What can hang from each mark:
vuve: kilagis
lomug: zemug
vitat: kilagis zemug
zemug: somef
zupid: kilagis
vagap: kilagis
noso: kilagis
kilagis: vagap vitat vuve zupid
somef: kilagis zemug

Every row comes from one small tree of marks. The marks that hang from a mark follow it in brackets, in alphabetical order. Every link used is in the known rows. Which tree was each row made from?
Known rows:
vuve(kilagis(vitat zupid)): [5.8 -1.7 -37.9 -7.4 18.8 -21.7 -3.0 -15.1 -7.9 13.4 20.5 1.9 10.9 26.6 -15.0 9.4 50.0 -15.2 -31.3 -20.3 -27.3 17.6]
noso(kilagis(vuve)): [-14.8 -3.3 0.6 0.7 -12.5 39.4 1.6 -0.1 28.9 -0.5 15.0 11.8 5.1 -20.3 37.3 23.1 -17.3 -31.5 50.4 -24.1 23.1 -43.1]
vitat(kilagis(vagap vuve zupid) zemug(somef)): [5.4 28.3 25.9 17.2 0.6 -3.2 33.2 2.5 -12.4 -12.9 -20.3 -20.9 -4.3 15.9 25.1 -39.4 31.3 21.2 -8.8 39.7 11.1 2.6]
somef(kilagis(vuve zupid)): [-4.5 -21.6 53.4 19.7 -37.9 -20.5 13.9 21.6 12.8 -7.9 -12.0 10.6 -1.4 7.4 -26.9 -18.7 13.9 -15.9 9.5 -14.7 -5.5 20.0]
zemug(somef(kilagis)): [6.7 -2.9 31.5 -12.4 -13.3 -26.2 -2.7 16.0 53.8 14.9 43.1 -4.7 -40.8 -4.7 20.8 -20.9 14.0 -21.3 42.7 -24.5 21.8 -17.8]
vuve(kilagis(vitat)): [-7.7 11.0 -37.1 -12.7 2.2 -10.3 -3.3 -31.1 6.7 18.6 38.2 3.1 -2.1 13.0 4.6 25.3 40.4 -15.6 -12.3 -30.3 -6.0 -4.6]
zupid(kilagis(vitat)): [-9.6 -18.9 -20.9 -25.0 -25.1 -18.2 0.3 -31.2 -9.1 22.3 30.9 -17.0 -5.7 -6.9 10.1 10.4 6.3 -20.3 -6.8 -20.1 -17.0 -2.3]
somef(kilagis(vitat vuve)): [-17.8 -4.1 33.3 4.8 -48.0 -7.8 5.3 3.9 7.6 -5.6 -16.7 22.1 1.7 -2.7 -21.8 3.4 -13.9 7.6 7.5 -17.3 17.0 19.8]
zupid(kilagis(vitat vuve)): [-23.3 -12.1 -13.9 -4.6 -29.0 -18.7 18.5 -18.0 -20.4 6.3 -8.4 -16.2 15.6 -2.1 3.6 9.7 11.2 -8.7 -8.6 -22.1 -20.5 21.9]
zupid(kilagis(vagap vitat(zemug) vuve)): [-15.0 4.8 -9.2 -1.7 -16.6 10.7 9.2 -33.3 -39.1 -1.2 -14.7 -26.7 18.2 -15.6 15.9 -4.1 -3.8 24.3 -12.6 8.2 -10.7 -0.3]
zemug(somef(kilagis(vagap vitat vuve zupid))): [6.5 1.4 17.0 4.3 32.3 -20.1 -16.5 31.0 5.9 0.7 -31.9 22.0 1.0 1.0 -11.6 -39.5 10.2 28.3 -5.3 1.0 9.5 28.7]
kilagis(zupid): [11.2 -28.9 4.8 -1.7 10.3 -8.5 -0.5 -0.9 18.2 16.5 35.3 -17.4 -2.5 14.3 -6.2 -1.9 30.3 -41.7 0.0 -23.5 -26.6 -17.9]
kilagis(vagap vuve zupid): [-5.0 -11.1 9.4 28.9 49.2 18.7 -8.6 5.3 -16.4 2.1 -27.8 11.2 23.2 -0.8 -13.5 -16.6 33.3 7.7 -19.6 -4.5 -19.5 1.2]
noso(kilagis): [-1.8 -9.7 -6.0 -17.0 -8.3 38.8 -19.0 -12.5 41.1 15.6 52.9 12.2 -13.7 -24.9 44.5 24.2 -22.9 -40.7 52.4 -23.5 26.2 -66.7]
vuve(kilagis(vagap vitat(zemug(somef)) zupid)): [19.2 22.9 -37.2 -6.3 45.1 -5.1 -12.1 -15.6 -17.1 5.9 9.5 -13.8 10.7 17.2 6.1 -19.4 43.7 21.0 -30.7 8.9 -13.5 -1.5]
vitat(zemug): [6.4 2.0 15.8 -11.8 -51.5 20.2 29.3 -31.3 31.9 1.0 65.4 -66.2 -16.0 2.5 31.2 14.3 -0.1 -32.2 42.3 -19.3 1.9 -67.8]
zemug(somef(kilagis(vuve zupid))): [7.3 -7.3 37.4 5.4 -1.1 -38.2 11.3 39.7 33.4 -1.7 -3.1 -5.2 -13.3 12.5 -0.5 -33.8 27.8 -13.7 24.7 -17.6 3.2 20.7]
lomug(zemug(somef(kilagis(vagap vitat)))): [4.9 -6.9 -1.8 -1.4 15.3 -32.6 -34.2 19.3 33.6 32.1 29.9 19.3 -30.8 -10.5 2.8 20.0 -27.3 -9.9 0.6 -4.9 15.6 4.2]
zupid(kilagis(vagap vitat vuve)): [-22.2 -4.7 -16.2 0.4 7.6 3.2 -8.4 -26.7 -36.7 12.6 -21.3 5.6 15.3 -20.0 6.6 -2.5 7.7 18.8 -24.1 -3.2 -13.9 11.9]
lomug(zemug(somef(kilagis(vagap vitat zupid)))): [14.6 -13.7 -2.6 1.3 25.0 -42.2 -33.5 30.2 24.4 29.4 17.9 20.2 -22.6 -0.4 -8.1 10.4 -19.8 -10.6 -13.5 0.3 2.0 17.6]
vagap(kilagis(vitat zupid)): [-11.8 -1.3 -22.7 -32.4 3.4 18.6 5.8 -5.3 -2.2 -4.7 -0.8 19.5 -14.5 4.5 -15.6 20.1 -18.1 -9.0 -5.2 5.5 -1.7 -3.3]
vagap(kilagis(vitat vuve zupid)): [-24.9 6.6 -16.1 -12.7 1.5 19.7 24.1 8.7 -14.7 -22.1 -39.0 18.7 4.4 9.8 -24.9 18.9 -12.7 -1.0 -6.2 3.4 -5.7 21.1]
somef(kilagis(vagap vitat zupid) zemug): [32.1 -2.0 13.5 26.6 10.5 -12.8 -29.0 14.2 -2.5 -15.3 13.7 36.2 -29.2 -3.2 -25.1 5.4 -22.1 5.3 -11.5 40.6 13.1 18.8]

Which tree is each row?
[18.4 3.3 16.5 14.7 -43.7 -19.7 -4.7 5.2 29.3 -14.1 45.4 15.2 -42.4 -2.4 -9.6 36.5 -29.5 -24.5 24.8 13.3 25.5 7.0]	somef(kilagis(vitat) zemug)
[6.0 3.7 -17.8 1.8 21.7 53.2 -16.0 1.2 -22.2 -14.6 -36.7 15.3 39.8 -16.5 14.8 -4.6 -37.3 24.8 3.8 21.2 12.8 -23.1]	noso(kilagis(vagap vitat(zemug) vuve zupid))
[-17.3 17.2 -8.2 -15.1 -23.1 25.2 42.8 1.7 -15.7 -34.9 -34.7 -13.0 8.3 12.4 -16.1 16.5 -22.9 5.9 2.7 13.2 -5.2 8.0]	vagap(kilagis(vitat(zemug) vuve zupid))
[18.5 6.1 20.2 45.1 6.5 -11.3 -11.0 27.7 -14.5 -29.9 -25.2 36.5 -9.2 1.6 -36.0 5.4 -17.1 13.6 -11.7 37.3 9.3 46.1]	somef(kilagis(vagap vitat vuve zupid) zemug)
[3.7 -2.5 -17.2 -28.6 -34.6 -23.4 16.7 -23.6 -1.9 9.0 32.4 -54.4 -5.1 -0.7 27.2 -3.3 0.5 -11.9 9.0 -7.1 -12.7 -9.6]	zupid(kilagis(vitat(zemug(somef))))
[-1.2 -5.8 -25.5 3.9 45.8 46.4 -34.6 6.8 -19.7 -1.0 -41.0 46.5 35.6 -19.5 5.3 0.8 -26.2 20.8 -5.7 10.7 12.6 -9.7]	noso(kilagis(vagap vitat vuve zupid))
[6.2 7.4 -40.1 -1.2 53.1 -1.1 -29.7 -22.4 -24.1 18.1 6.2 25.5 9.6 9.4 -11.0 -4.5 49.2 12.2 -47.7 -3.2 -18.3 6.4]	vuve(kilagis(vagap vitat zupid))
[-23.3 -10.3 5.7 10.1 -0.7 5.3 1.1 -26.3 -19.0 12.9 5.4 -7.8 -1.8 -21.1 22.2 -4.4 24.1 -6.4 0.3 -10.2 -13.1 -10.4]	zupid(kilagis(vagap vuve))
[-25.9 35.0 -10.7 -24.1 -24.9 28.9 41.2 -0.7 6.4 -28.2 -17.2 -17.4 -10.0 -0.2 10.5 22.1 -26.8 8.5 30.4 5.1 20.3 -7.4]	vagap(kilagis(vitat(zemug(somef)) vuve))
[-13.7 7.5 -23.2 -2.4 32.5 60.6 -36.1 -9.3 -4.9 3.2 -23.4 47.3 21.3 -35.1 24.0 16.4 -37.3 21.2 13.5 1.6 32.5 -31.0]	noso(kilagis(vagap vitat vuve))
[10.6 -25.4 25.5 -7.7 -27.8 -23.4 -13.1 7.5 6.2 5.9 0.6 22.8 -5.1 6.9 -35.3 -16.1 -9.0 -1.9 -12.5 -5.9 0.6 16.1]	somef(kilagis(vitat zupid))
[-13.5 -6.0 21.5 18.5 -20.7 -18.8 31.6 -0.5 -6.4 2.4 -10.7 14.7 -3.8 22.9 -6.7 -6.8 42.9 -20.7 -19.5 4.1 -4.2 23.7]	vitat(kilagis(vuve zupid))
[5.3 -11.4 15.6 18.6 19.5 -40.5 -16.5 40.0 28.6 21.5 9.5 12.7 -20.8 0.0 -5.1 7.0 -5.9 -20.0 0.6 -4.8 -2.0 20.2]	lomug(zemug(somef(kilagis(vagap vuve zupid))))
[16.5 12.4 41.9 4.4 -18.6 -3.2 19.8 12.3 20.8 -14.6 7.9 -41.9 -10.2 2.7 19.0 -35.0 3.6 6.8 31.8 6.2 8.0 -21.8]	vitat(zemug(somef(kilagis(vagap vuve zupid))))
[4.8 -11.4 13.4 -0.1 -11.0 -46.0 -13.2 24.9 55.2 30.3 53.3 -0.5 -42.0 -2.2 11.6 25.4 -14.5 -43.7 23.4 -21.2 8.7 -4.6]	lomug(zemug(somef(kilagis)))
[11.1 13.4 -12.0 10.3 50.8 11.6 2.3 13.4 -31.5 -15.1 -59.2 -21.2 41.9 10.2 -12.7 -29.1 7.1 49.1 -26.0 18.5 -14.4 19.2]	kilagis(vagap vitat(zemug(somef)) vuve zupid)
[-10.2 13.3 -13.5 -6.3 -2.1 -0.7 9.6 -19.5 -30.0 -2.1 -18.2 -31.9 14.2 -13.9 23.0 -16.1 3.2 28.0 -6.0 7.9 -8.1 4.2]	zupid(kilagis(vagap vitat(zemug(somef)) vuve))
[13.6 17.9 -33.0 -2.8 29.7 7.8 -11.2 -29.3 -25.5 5.2 13.0 -8.0 14.6 12.9 -1.9 -5.8 35.0 17.3 -37.5 8.3 -17.8 -8.5]	vuve(kilagis(vagap vitat(zemug) zupid))
[-5.4 -16.3 -14.9 10.0 13.6 -8.6 11.8 14.9 -18.5 -4.8 -44.1 -2.6 42.5 25.7 -38.4 3.3 17.4 1.1 -28.9 -18.1 -29.5 41.1]	kilagis(vitat vuve zupid)
[4.2 13.1 43.4 47.6 -17.4 3.3 -2.5 11.0 18.1 -23.0 20.7 24.2 -38.5 -18.3 0.3 18.5 -11.3 -8.5 31.6 21.1 28.3 -0.5]	somef(kilagis(vagap vuve) zemug)
[18.1 -5.7 29.7 -2.4 -14.5 5.6 -21.2 -5.8 -13.3 -2.5 -6.5 13.5 -1.7 -7.7 -20.4 -26.7 -23.0 29.8 -17.2 21.1 9.6 -8.0]	somef(kilagis(vagap vitat(zemug) zupid))
[-12.5 23.2 -11.0 -18.9 -8.1 14.5 39.5 16.2 -7.4 -33.3 -37.8 -17.9 4.1 15.3 -8.4 3.9 -16.4 7.9 10.9 14.3 -2.1 13.9]	vagap(kilagis(vitat(zemug(somef)) vuve zupid))
[3.3 5.8 -8.1 15.4 27.8 26.5 1.9 -4.1 -43.1 -16.7 -53.1 -14.0 47.6 7.4 -21.5 -14.9 -0.8 44.1 -34.9 17.0 -17.4 11.0]	kilagis(vagap vitat(zemug) vuve zupid)
[6.1 -2.1 -15.8 -2.9 -12.2 31.4 11.0 8.7 -4.8 -19.3 -24.8 -8.1 38.8 2.0 10.8 9.2 -32.5 -2.9 19.0 4.3 4.4 -11.8]	noso(kilagis(vitat(zemug) vuve zupid))
[-5.7 -6.1 -19.8 16.9 59.3 18.5 -20.9 4.1 -39.1 1.2 -59.4 26.4 43.3 2.8 -33.5 -10.7 11.7 37.8 -47.8 5.5 -19.2 28.4]	kilagis(vagap vitat vuve zupid)
[-0.7 -7.8 -15.8 -25.6 -50.1 -11.6 17.4 -38.1 -12.3 8.7 34.5 -48.8 -1.2 -3.2 20.2 8.8 -5.0 -14.9 2.9 -9.9 -16.0 -16.9]	zupid(kilagis(vitat(zemug)))
[-3.7 9.6 -15.7 -33.9 -21.2 25.8 24.4 -10.8 -3.1 -19.0 5.2 -11.1 -12.5 7.0 -7.8 15.6 -29.3 -4.2 3.7 15.7 -1.8 -16.7]	vagap(kilagis(vitat(zemug) zupid))
[24.3 8.0 36.4 -7.6 -16.2 -4.5 7.6 3.5 29.5 -4.5 33.0 -43.1 -21.0 -0.3 24.3 -34.7 0.7 1.2 33.4 7.5 11.5 -37.5]	vitat(zemug(somef(kilagis(vagap zupid))))
[3.6 -7.9 11.8 2.3 10.4 -31.9 -29.2 20.3 44.7 34.6 47.3 13.2 -42.4 -13.4 14.5 19.4 -16.9 -25.1 13.2 -10.2 14.2 -9.0]	lomug(zemug(somef(kilagis(vagap))))
